Each row comes from the steps of one walk. Every step used is in the known rows, and no mark comes twice. Write the walk behind each row, first mark first.
In the rows, 128 means zero.
Known rows
zotub futib: [119 136 133 148 134 139 142  98 152 159 148 124 107 155 116 154 131 103
 138 121  50 172 123]
luki futib futo: [137  96 115 130 140 128 143 110 128 121 149 141 152 183 126 176 127 122
 110  95 122 152 133]
futib luki vifes fige: [120 102 105 118 138 160 129 117 142 134 153 133 209 102 141 134 137 155
 144 119 141  55 109]
fige buve zotub futib luki vifes: [128 101 117 143 135 112 129 140 148 117  82 124 160 113 161 102 120  55
 172 139 178 142 152]
buve zotub futib: [137 122 146 149 130 139 119 115 142 140 141 125 144 157 120 125 105 117
 153 146 100 196 143]
futib zotub buve: [100 101 134 128 123 121 147 124 146 159 108 134 104 171 136 138 136 157
  26 174  49 166 125]
vifes zotub futib fige: [136 144 152 123 116 130 125 131 134 134 129 128 149 130  99 125 126  76
 157 108  97 225 117]
fige futib futo: [131 108 111 144 107 108 166 130 130 132 119 134 111 160 119 184 123  53
  60  94  72 132 134]
luki vifes fige buve zotub futib: [126 157 114 131 151 131 125 145 117 122 109 116 109  86 143 110 139 128
 218 131 179  69 135]
buve zotub vifes luki: [128  96 136 124 136 142 102 119 121 124 154 136 146 118 130 113 107 178
 117 171 160  87 131]
buve zotub futib luki vifes fige: [132 103 140 132 122 160 109 128 141 115 120 128 226 113 153 103 137 131
 175 128 177 150 132]
berofo futo: [137 102 134 134 174 132 152  95 164 160 175 158  90 163 107 169  98 131
 172 112  63 243 125]
vifes zotub buve: [131 112 128 130 136 118 131 128 137 156 147 133 134 118 106 133 104 176
 116 174  74 117 116]
vifes luki futib zotub: [126 100 110 114 118 140 107 108 152 112 160 133 181 156 121 130 133 147
 159 102 186 185 124]
buve zotub futib fige: [134 131 158 133 120 142 118 133 135 128 122 123 144 168 121 115 117  70
 111 129 113 228 145]
luki vifes zotub: [131 124 108 130 146 114 135 103 123 138 148 134 144 116 103 133  97 145
 218 144 146  40 108]
fige vifes zotub: [143 154 115 130 139  94 125 119 112 151 148 127  96 144  93 132  93 132
 213 130  91 116 111]
fige futib: [132 158 107 154 107 117 153 112 150 146 150 118  83 143 103 161 111  82
  98 107  59 109 129]
futib luki vifes: [115  82 102 131 137 138 141  97 153 141 138 139 199 137 141 143 117 105
 129 134 127  60 116]
futib zotub vifes luki: [ 98  93 136 113 121 133 126 116 125 132 118 141 124 131 135 127 145 169
  73 146 120 135 113]
buve zotub vifes fige: [134 142 149 126 143 152 108 133  99 132 154 128 131 102 128 112 121 229
 108 158 114  87 131]
futib fige buve zotub vifes luki: [125 122 132 106 137 121 111 164 116 112 109 127 101 107 137 101 117  81
  84 141 178 131 146]
buve zotub vifes fige futib luki: [140 130 147 133  98 146 115 146 120 109 122 127 176  86 146 106 139 169
  72 128 140 107 137]
vifes fige buve zotub futib luki: [138 125 127 127 132 149 104 167 145 126 126 120 185  76 148  97 136 130
 156 117 142 195 148]

Which walk is each row?
[104 149 136 114 133 125 137 152 105 135  96 126  74  93 143 118 162 192
  73 133  88 130 125]	futib zotub vifes fige buve
[141 169 133 118 119 103 125 134 116 116 117 121  93 173 120 126 138 102
 131 115 142 147 122]	luki futib fige vifes zotub buve
[110 151 138 144  84 105 161 119 128 127  84 123  67 143 131 142 152 108
  35 114  69 135 126]	fige futib zotub vifes
[145 148 111 122 156 136 104 165 119 138 158 118 122  82 119 110 105 178
 166 136 125 127 145]	vifes fige buve zotub
[139 107 135 126 130 141  97 111 124 103 156 132 157 128 136 108 117 183
 143 147 202 102 136]	buve zotub vifes luki futib
[130 160 101 121 160 137 126 153 130 155 166 118  88  80 114 137 124 166
 153 119  84  95 129]	vifes fige buve
[110 135 127 146  83 106 160 132 151 139  84 122  78 160 133 145 146  96
  16 135  57 156 133]	fige futib zotub buve
[129 107 111 144  85 107 152 127 155 117  88 128 173 105 143 130 136  77
 101 126 148  70 120]	fige futib luki vifes zotub buve
[132 145 124 130 139  89 134 128 115 156 125 127  72 145 113 132 110 143
 156 162  78  89 110]	fige vifes zotub buve
[120 156 144 117 116 146 126 118 112 112 128 126 122 133 139 127 173 220
  98 105 130 141 121]	luki futib zotub vifes fige
[127 144 140 117 139 111 128 160 108 125  98 121  73 125 134 108 114  81
  60 147 122 132 150]	futib fige buve zotub vifes
[137  66 140 119 129 135 111 126 102  91 129 145 178 140 148 126 126 162
 106 136 217 120 139]	buve zotub vifes luki futib futo
[151 156 121 124 133 116 116 148 130 104 130 115 119 155 124 114 112  77
 132 104 177 183 159]	luki futib fige buve zotub
[100 119 146 127 124 124 145 112 120 147 105 136  94 151 133 135 142 170
  45 148  58 139 119]	futib zotub vifes
[137 118 149 112 122 146  97 125 115  93 140 131 156 138 136 103 128 143
 105 131 214 132 137]	buve zotub vifes luki futib fige
[134 120 112 107 126 152 106 116 150 112 179 128 163 153 112 140 129  98
 143  90 188 157 124]	vifes luki futib fige
[125 141 135 124 127 122 139 115 123 122 106 129 139 125 114 125 134  67
 196 115 156 119 110]	luki vifes zotub futib fige
[137 117 130 123 147 135 122 178 111 122 110 129 136  96 142 122 139 126
 148 112 140 187 150]	vifes fige buve zotub futib futo
[115 156 139 122 146 158 131 122 104 152 160 127  87  92 125 142 150 225
  88 140  62  44 109]	zotub vifes fige
[107 156 116 130 107 128 155 137 124 125  87 119  94 115 146 137 172 143
  89 130 129  35 113]	luki vifes fige futib zotub buve
[125 134 123 138 134 120 142 102 129 134 122 130 141 115 114 130 124 112
 230 131 147  89 108]	luki vifes zotub futib
[147 121 109 109 131 130  91 148 140  93 150 123 159 131 125 106 113  81
 165 105 242 177 150]	vifes luki futib fige buve zotub
[138 161 137 123 129 114 124 144 115  99 107 117  88 142 140 108 132  98
  95 116 173 146 154]	luki futib fige buve zotub vifes
[126 174 101 136 124 137 146 119 124 130 142 117  99 102 119 152 143 130
 163 103 134   4 112]	luki vifes fige futib
[120 182 133 136 113 142 145 129 112 136 137 118  64  85 126 147 159 177
  70 111  70  40 115]	zotub vifes fige futib
[138 130 133 135 113 107 124 121 135 136 112 130 156 135 123 120 126  81
 209 108 108 194 114]	fige vifes zotub futib luki
[130 120 149 137 140 131 122 116 112 137 140 130 117 137 127 122 100 180
  91 173 101  91 136]	buve zotub vifes
[137 125 117 127 142 115 106 138 125 101 125 123 108 100 145 102 117 145
 156 142 214 106 151]	fige buve zotub vifes luki futib
[121  70 115 126 128 123 136 118 150 132 110 140 213 109 145 121 123 133
 125 161 150  68 110]	futib luki vifes zotub buve
[135 121 135 131 128  92 139 131 100 133  97 139 111 156 118 146 129  75
 195 107 103 182 115]	fige vifes zotub futib futo
[116 149 136 117 119 130 127 126 131 133 118 122  87 165 126 138 152  23
 147  96 120 186 116]	zotub futib fige vifes luki
